Each row comes from the steps of one walk. Every step used is in the known rows, and no mark comes twice. Write the walk behind each row, first mark first.
Known rows
A -> W -> Y -> H: [-1.72  0.10  0.33  0.75  0.81  0.79 -1.48  0.54  0.44  0.40  1.67  1.06
  2.95 -1.30 -0.49  0.30  1.03  0.48 -2.39 -0.47  0.23 -1.24  1.01 -0.67
 -0.71 -0.20]
W -> Y -> H -> P -> S: [-4.29  0.32 -0.52 -0.44  0.77  0.86 -0.23  0.32  0.24  1.34  0.76 -0.09
  0.25 -1.05 -0.26 -0.66  0.98  0.15 -1.47 -1.22  1.88 -1.00  2.01 -0.39
 -0.25 -1.54]
B -> A -> W: [ 1.09 -0.55 -0.58  0.18  0.26  1.24 -0.46  0.31 -0.33  0.23 -1.04  0.66
  1.41 -2.07 -1.43  0.17  0.11 -0.04 -1.43 -0.22 -2.04 -0.56 -0.35  0.17
  0.77  0.15]
Y -> H -> P -> S -> A: [-0.64  0.05 -0.85 -0.30  0.58  0.81  0.33  1.47  0.13  0.83  3.75 -0.98
 -3.83  1.14 -0.91 -1.18  0.72  0.79 -1.76 -2.01  0.49 -0.97  1.73 -0.35
 -0.60 -1.18]
P -> B -> G -> H: [-0.96 -0.02 -0.57 -0.31  0.25  0.45 -1.95  0.16 -0.20 -0.49  0.19  0.75
 -1.00 -1.56 -2.33  0.01 -1.00  0.49  0.87 -0.68 -2.29  0.14  1.32 -1.84
  0.87 -0.64]
G -> H -> A -> W: [ 0.29  0.05 -0.32  0.03  0.88 -0.56 -1.42  0.05 -1.15  0.72  2.97  0.23
  2.49 -1.53 -2.35 -1.16  0.28 -0.90 -0.42 -0.15 -0.71 -0.69  1.13 -1.25
  2.16 -0.13]
Y -> H: [-0.41  0.08 -0.53  0.76  0.24  1.12 -0.12 -0.11  0.37 -0.13 -0.04 -0.13
 -0.57  0.72  0.30  0.14  0.53  0.54 -1.52 -0.74  0.44 -0.68  0.92 -0.18
 -1.41 -0.34]
T -> H: [-0.33  0.15 -1.16 -0.21  0.01 -0.70 -1.03 -0.03  0.08  0.05  3.58  0.02
 -1.09  0.46 -0.17 -0.27  0.22 -0.65 -0.01 -0.63  0.95  0.11 -0.43  0.24
 -0.04 -0.31]
T -> H -> P -> B: [-0.65  0.55 -1.01 -0.57  0.26  0.10 -0.27  2.18  0.23  0.22  3.49  0.39
 -3.24  1.41 -1.65 -0.84  0.42 -0.15 -0.43 -0.65  1.80 -0.52  0.83  0.54
  1.95 -0.87]
H -> A -> W: [ 2.67 -0.18 -0.25 -0.03 -0.03  0.03 -0.86  0.90 -0.59  0.70  1.08  0.49
  2.28 -0.25 -1.30 -1.11  0.55 -0.45 -0.69 -0.36  0.11 -0.68  0.85 -0.29
  1.57  0.04]
P -> S: [-1.49  0.35 -0.32 -0.89 -0.65 -0.14 -0.11 -0.13 -0.23  0.47 -1.03 -0.06
 -0.35 -0.39 -0.32 -0.12 -0.01  0.09 -0.13 -1.52 -0.23  0.17  0.59 -0.33
  0.16 -0.56]
Y -> H -> A -> B: [ 2.98 -0.14 -0.12  0.50 -0.19  1.25 -2.15 -0.66 -0.23 -0.67  2.09 -0.35
 -0.65  0.74 -1.50 -0.97  0.70 -0.24 -2.60 -1.22  1.25 -1.36  1.34 -0.81
  0.19 -0.62]
Y -> H -> A -> B -> G: [ 4.61 -0.77 -1.01  0.16 -0.32  1.91 -3.81 -1.58  0.03 -0.57  1.81 -0.27
  0.16 -0.10 -1.88 -1.07  0.11  0.08 -1.65 -1.92  0.04 -0.98  1.46 -1.47
 -0.57 -0.98]
T -> H -> Y: [-0.08  0.35 -0.55 -0.03 -0.31 -0.36 -1.45 -1.36 -0.17  0.76  3.76  0.81
 -1.83  1.55 -0.18 -1.18  0.35 -0.53  0.46  0.68  2.03 -0.02 -0.40  0.17
  0.48 -0.78]
H -> A -> B: [ 3.27 -0.21  0.40 -0.31 -0.43  0.18 -2.00 -0.40 -0.58 -0.47  2.03 -0.25
 -0.03 -0.10 -1.77 -1.12  0.14 -0.74 -1.14 -0.48  0.85 -0.67  0.48 -0.64
  1.51 -0.28]
A -> B -> G -> H -> P -> S: [-0.17  0.08 -0.64 -1.62  0.87  0.82 -3.53 -1.83 -0.25  0.71  3.47 -0.98
  0.18 -2.58 -3.82 -1.50 -0.64 -0.31 -0.88 -2.10 -0.85 -0.25  0.71 -1.95
  1.03 -1.40]
P -> S -> A -> B -> G -> H -> Y: [ 1.02 -0.16  0.43 -1.09 -0.14  0.02 -4.43 -2.62 -0.59  0.32  5.98  0.00
 -2.98 -1.54 -3.55 -1.76 -0.97  0.29 -0.38 -1.26 -1.74 -0.08  0.41 -2.86
  0.61 -1.50]
A -> B -> G: [ 3.43 -0.49  0.05 -0.57 -0.29  1.08 -3.48 -1.45  0.43 -0.74  1.44 -0.16
  0.64 -1.23 -2.00 -0.30 -0.67  0.24 -0.92 -1.31 -1.05 -0.01 -0.41 -1.15
 -0.32 -0.25]
H -> Y: [ 0.19  0.19  0.57  0.18 -0.33  0.28 -0.38 -1.43 -0.14  0.85  0.13  0.78
 -0.79  1.13  0.04 -0.92  0.16  0.13  0.45  1.23  1.26 -0.14 -0.01 -0.06
  0.54 -0.50]
S -> E -> H -> A -> B: [ 7.08 -0.63  0.46  0.52 -0.57  1.08  0.08 -0.24  0.42 -0.80  4.85  0.10
 -0.68 -0.41 -1.80 -1.29 -0.55 -1.05 -2.91 -0.06  1.09 -0.98  0.59 -1.00
 -0.52 -1.86]
P -> B -> G -> H -> A: [ 0.57 -0.31 -1.05 -0.30  0.02  0.22 -2.07  0.34 -0.90 -0.21  0.31  0.81
 -0.84 -1.25 -2.50 -0.89 -0.80 -0.14  1.47 -0.55 -1.63 -0.14  2.29 -2.02
  2.00 -0.98]
B -> G -> H -> A -> W: [ 2.00 -0.57 -1.13 -0.18  0.76  0.11 -2.97 -0.71 -0.85  0.84  2.63  0.35
  3.28 -2.30 -2.66 -1.38 -0.31 -0.57  0.45 -0.83 -1.89 -0.31  1.18 -1.93
  1.30 -0.48]
M -> H: [-0.97 -0.27  0.65 -0.43 -0.21  0.58 -0.08 -2.79  0.33 -0.36 -0.99 -0.38
  0.16  2.06 -0.98 -0.41  0.48 -0.33 -0.24 -0.82 -1.14 -0.17  0.93  0.25
  1.13 -0.46]
B -> A -> W -> Y -> H: [-1.79 -0.55 -0.52  0.89  0.87  1.73 -1.17  0.21  0.07  0.20 -0.55  1.21
  2.32 -3.11 -0.80  0.52  0.73  0.15 -2.56 -0.30 -1.26 -1.32  0.76 -0.31
 -0.44 -0.46]
E -> B: [ 1.48 -0.62  0.10  0.80 -0.45  1.18 -0.43  0.40  0.13 -0.28  0.65  0.52
 -1.01 -0.19  0.13  0.08 -0.51 -0.59 -0.46  1.10  0.13 -0.47 -0.38 -0.48
 -0.72 -0.83]
G -> H -> P -> S -> E -> B: [-1.38 -0.44 -0.15  0.16  0.53  1.38  0.53  0.52 -0.50  0.94  4.91  0.01
 -2.49 -1.19 -1.97 -1.11 -0.74 -1.29 -2.18  0.04  0.76 -1.26  1.22 -1.49
 -0.56 -2.61]
B -> G -> H: [-0.61 -0.38 -0.92 -0.14  0.75  0.06 -2.10 -1.66 -0.23  0.11  1.58 -0.16
  0.95 -1.91 -1.40 -0.33 -0.89 -0.16  1.07 -0.38 -1.97  0.38  0.31 -1.65
 -0.35 -0.52]
S -> P -> B -> A -> W: [ 1.37 -0.11  0.45  0.27 -0.64  1.37 -1.30  2.98 -0.44 -0.98 -1.48  1.29
 -1.23  0.46 -3.26  1.22  0.36  0.53 -0.40 -0.03 -1.79 -1.23  1.30 -0.08
  1.22 -0.12]

Write each row's walk
[-1.69 -0.05  0.49 -1.06  0.95 -0.61 -0.74  2.44 -0.05  1.49  5.42  0.30
  0.09 -2.09 -1.96 -1.21  0.63  0.19 -1.42 -1.07 -0.19 -0.89  0.95 -0.64
  1.39 -0.72] | H -> P -> S -> A -> W -> Y
[-0.54 -0.39 -1.17 -0.47  1.60  0.56 -1.45 -1.07 -0.15  1.01  2.70 -0.69
  0.86 -1.80 -2.00 -1.20 -0.53 -0.32  1.00 -0.22 -0.77 -0.09  0.66 -1.11
  0.48 -0.86] | B -> G -> H -> P
[ 1.39 -0.10  0.51 -0.30  0.33  0.77 -4.30 -3.69 -0.29  0.18  3.35  0.40
  0.04 -1.45 -3.01 -1.43 -0.83 -0.16 -0.22  0.42 -0.62 -0.16 -0.10 -2.17
  0.71 -0.97] | A -> B -> G -> H -> Y
[ 2.37 -0.11 -0.23 -0.07 -0.69  0.72  1.98  0.11  0.71  0.22  1.81  0.31
 -1.22 -0.65 -0.27 -0.32 -0.68 -0.31 -1.94 -1.04 -0.03 -0.20  0.74 -0.69
 -2.02 -2.04] | P -> S -> E -> H
[-1.81 -0.25  0.06 -0.21  0.90  1.43 -0.25  2.76 -0.08  0.55 -0.70  1.72
  0.76 -2.95 -2.62 -0.26  0.43  0.13 -1.51  0.56 -0.81 -1.29  1.15  0.14
  2.89 -0.63] | H -> P -> B -> A -> W -> Y
[-0.50 -0.05 -0.42  0.06  1.00  2.25 -2.16  2.23  0.95  0.64  1.01  1.56
  1.47 -1.30 -2.49 -0.43  0.63  1.26 -1.93 -1.28 -0.12 -1.49  2.42 -0.99
  0.48 -1.03] | A -> W -> Y -> H -> P -> B -> G
[ 1.01  0.00  0.31 -0.31  0.44 -0.41 -2.62 -1.26 -1.09 -0.49  3.90 -0.54
  0.23 -1.36 -2.81 -1.27 -0.18 -1.16 -0.99 -0.17  0.25 -0.70  0.65 -1.64
  2.05 -0.58] | G -> H -> A -> B
[-1.05 -0.25  0.96  0.18 -0.41  0.85 -1.96  2.90 -0.36 -0.82 -0.71  2.01
  0.08 -1.18 -2.88  1.48  0.45  0.27 -0.24  0.74 -1.39 -1.32  1.45 -0.42
  1.40 -0.39] | S -> P -> B -> A -> W -> Y
[ 4.20 -0.23 -1.07 -0.26  0.30  1.88  0.20  1.48  1.41  0.21  0.07  0.51
 -1.06 -0.61 -1.69 -1.02 -0.80  0.58  0.47 -0.12 -0.68 -0.14  1.19 -0.50
  0.30 -1.72] | E -> H -> P -> B -> G
[-0.01 -1.19 -0.44  1.68  0.40  2.88 -1.72  0.67  0.20 -0.01  0.27  1.62
  1.39 -3.29 -0.67  0.60  0.28 -0.43 -3.18  0.85 -1.02 -1.84  0.48 -0.89
 -1.21 -1.32] | E -> B -> A -> W -> Y -> H
[ 0.00 -0.30  0.37 -0.03  0.31 -0.53 -1.36  1.04 -0.58  0.80  1.75  1.21
  3.51 -1.85 -0.90 -0.85  0.66 -0.65 -0.53  0.28  0.52 -0.80  1.08 -0.66
  1.77 -0.26] | H -> A -> W -> Y
[-1.29 -0.33 -0.41  0.67  0.22  0.29 -0.77  0.01 -0.31  0.24  0.88  0.53
  1.01 -0.49  0.46 -0.50  0.83 -0.38 -0.66  0.06  1.47 -1.06  2.11 -0.70
 -0.17 -1.00] | W -> Y -> H -> A
[-0.71 -0.58  0.98 -0.48  0.04 -0.03 -1.43 -1.82 -0.18  0.46  0.83  0.82
  3.82  0.17 -1.85 -1.20  1.09 -1.01 -0.72 -0.53 -0.61 -0.98  2.08 -0.38
  2.82 -0.68] | M -> H -> A -> W -> Y
[ 2.25 -1.21 -1.35  0.59 -0.16  3.76 -0.49  0.39  0.67  0.82  2.77  0.22
 -2.72  0.25 -1.10 -0.97 -0.48 -0.03 -2.84 -1.70  0.76 -1.58  2.02 -1.29
 -3.20 -3.00] | Y -> H -> P -> S -> E -> B -> G
[ 0.99 -0.37 -0.07 -1.26  0.18 -0.26 -4.12 -1.22 -0.44 -0.58  6.11 -0.76
 -2.33 -2.46 -3.56 -0.89 -1.09  0.22 -0.87 -2.47 -3.01  0.09  0.28 -2.83
  0.16 -1.02] | P -> S -> A -> B -> G -> H
[-0.17 -1.14 -0.68  1.42  1.23  3.39 -1.01  1.18  0.31  0.81  1.23  1.12
  1.17 -2.84 -1.27 -0.35  0.58 -0.60 -3.20  1.23  0.00 -2.23  0.77 -0.31
 -0.36 -1.67] | E -> B -> A -> W -> Y -> H -> P
[-0.46 -0.66 -0.55 -0.23  1.09 -0.48 -3.51 -0.71 -0.81  0.94  3.04  1.09
  4.69 -4.07 -2.34 -1.10 -0.21 -0.81  0.67 -0.18 -1.34 -0.47  1.34 -2.29
  1.38 -0.76] | B -> G -> H -> A -> W -> Y
[ 1.08 -1.34 -0.45  0.60  0.57  0.75 -4.03 -0.20 -0.67  0.74  3.85  1.48
  3.74 -4.25 -2.23 -1.05 -0.68 -1.47  0.19  1.02 -1.38 -0.93  1.03 -2.80
  0.66 -1.64] | E -> B -> G -> H -> A -> W -> Y
[ 1.23 -0.26 -0.33 -0.77  1.47  0.98 -3.33 -1.65 -0.04  0.18  4.56 -0.96
  0.62 -2.29 -3.60 -1.40 -0.63 -0.33 -0.77 -0.73 -0.70 -0.45  0.12 -1.58
  0.87 -0.81] | A -> B -> G -> H -> P
[-4.00  0.03  0.04 -0.12  1.88  0.87 -0.85  1.84 -0.59  0.59  1.23  1.40
  1.15 -4.46 -3.52 -0.35  0.14 -0.34 -1.38  0.74 -1.47 -1.28  1.39 -0.88
  3.43 -0.88] | G -> H -> P -> B -> A -> W -> Y
[-0.96  0.12  0.72  0.40  1.27  0.93 -0.68  4.16  0.59  0.16  5.20  1.15
 -1.98 -0.40 -2.37 -0.66  1.02  1.31 -2.91 -0.66  0.22 -1.97  2.23 -0.63
  1.12 -0.68] | S -> A -> W -> Y -> H -> P -> B
[ 3.83 -0.38  0.08  0.81 -0.12  0.87  2.11  0.31  1.00 -0.31  2.64  0.35
 -0.68 -0.59 -0.01 -0.22 -0.74 -0.39 -1.68  0.33  0.28 -0.37  0.18 -0.36
 -2.08 -1.45] | S -> E -> H
[ 4.86 -0.30 -0.46 -0.08 -0.70  0.73  1.10  1.05  0.10  0.96  2.83  0.85
  1.00 -0.96 -1.58 -1.43 -0.12 -0.71 -2.52 -1.50  0.12 -0.83  1.62 -1.08
 -0.37 -2.01] | P -> S -> E -> H -> A -> W
[-0.79 -0.09 -0.56  0.07  0.59 -0.80 -0.68 -0.65 -1.25  0.32  2.05 -0.28
  0.43 -1.00 -1.15 -1.10 -0.09 -1.13  0.72  0.39  0.07 -0.28  1.22 -1.19
  1.66 -0.56] | G -> H -> A
[-2.27 -0.44 -0.42 -1.27  1.65 -0.48 -2.84  0.75 -0.26  1.62  6.61  0.16
  1.06 -4.05 -3.35 -1.57 -0.22  0.05 -0.27 -1.50 -2.07 -0.52  1.22 -2.33
  1.05 -1.27] | B -> G -> H -> P -> S -> A -> W -> Y
[-0.74 -1.25 -0.29  1.23 -0.31  3.22 -0.62  1.01  0.02  0.17  1.39  1.96
 -0.28 -3.42 -1.15  0.48 -0.08 -0.49 -4.94 -0.80 -0.85 -2.19  1.41 -1.36
 -2.24 -2.46] | P -> S -> E -> B -> A -> W -> Y -> H
[ 1.35 -0.29 -0.07 -0.44  0.61  0.52 -4.04 -2.37 -0.08 -0.70  3.29 -0.45
  0.97 -2.59 -2.96 -0.49 -0.97 -0.25 -0.59 -0.97 -1.84  0.00 -0.20 -2.14
  0.15 -0.50] | A -> B -> G -> H
[ 1.53 -1.29 -0.77  0.99 -0.37  2.14 -0.15  0.10 -0.31 -0.40 -1.54  0.61
 -1.50 -1.74 -0.11  0.33 -0.73 -0.88 -0.79  1.48 -1.27 -0.64 -0.47 -0.23
 -0.44 -1.09] | E -> B -> A
[ 0.55 -1.55 -0.22  1.88  1.16  3.88  0.23  1.75  0.36  0.57  3.48  1.50
 -0.26 -2.63 -1.51 -0.26  0.29 -0.71 -4.87  0.99  0.56 -2.77  1.22 -0.45
 -1.54 -2.29] | S -> E -> B -> A -> W -> Y -> H -> P
[-2.33 -0.58 -0.70  0.18  0.94  2.55  0.42  1.11 -0.01  1.27  1.89  0.97
  0.46 -2.81 -1.87 -0.47  0.82 -0.05 -4.57 -1.66  0.34 -2.07  2.04 -0.34
 -0.69 -1.95] | B -> A -> W -> Y -> H -> P -> S -> E
[-2.57  0.01 -0.81 -0.15  1.27  1.18  0.41  1.12 -0.81  0.11 -0.36  0.25
 -2.50 -2.18 -2.77 -0.47 -0.30 -0.26 -0.32  0.63 -1.37 -0.76  1.35 -0.38
  2.81 -0.99] | G -> H -> P -> B -> A
[ 5.94 -0.59 -0.71 -1.26  0.16  1.20 -1.92 -0.06  1.15  0.23  5.64 -1.01
 -2.39 -1.57 -3.05 -1.93 -0.90  0.30 -1.36 -1.91 -1.33 -0.24  0.21 -1.48
 -0.50 -2.06] | E -> H -> P -> S -> A -> B -> G
[-0.96 -0.40 -1.21 -1.16  1.17 -0.22 -1.54  0.04 -0.45  1.15  5.10 -1.05
 -2.33 -1.78 -2.55 -1.68 -0.71  0.05  0.78 -1.80 -1.84  0.04  1.20 -1.85
  0.39 -1.38] | B -> G -> H -> P -> S -> A
[-1.31 -0.13  0.46  0.93 -0.22  1.92 -1.99  2.75  0.02 -1.02 -1.03  1.79
 -0.45 -0.40 -2.59  1.63  0.99  0.81 -1.64  0.01 -1.05 -2.03  2.34 -0.59
  0.01 -0.70] | S -> P -> B -> A -> W -> Y -> H
[-0.63  0.08 -1.48 -1.21  0.33 -0.96 -0.45  1.57 -0.14  1.01  7.49 -0.85
 -4.49  0.88 -1.37 -1.61  0.38 -0.41 -0.36 -1.96  0.92 -0.20  0.47  0.04
  0.66 -1.19] | T -> H -> P -> S -> A
[ 1.65 -0.95 -0.86 -0.41  0.94  1.16 -2.83  1.13 -0.23  1.26  6.89 -0.06
 -1.25 -2.45 -3.63 -1.69 -0.85 -0.28 -0.97 -1.13 -2.43 -0.91  0.62 -2.48
  0.15 -1.91] | E -> B -> G -> H -> P -> S -> A -> W
[ 4.53 -0.93  0.23 -0.39 -0.17  0.49 -3.35 -0.29  0.35 -1.13  5.00 -0.47
 -2.18 -0.95 -2.39 -0.60 -0.84  0.61 -1.00 -1.47 -1.95 -0.18 -0.58 -1.43
 -0.56 -0.18] | S -> A -> B -> G
[ 1.79 -1.42 -0.58  0.82  1.04  2.23 -0.83 -0.05  0.05  0.48  5.53  0.16
 -1.36 -1.56 -2.16 -1.16 -1.34 -1.05 -1.19  0.80 -0.19 -1.10  0.75 -1.82
 -1.48 -2.29] | S -> E -> B -> G -> H -> P
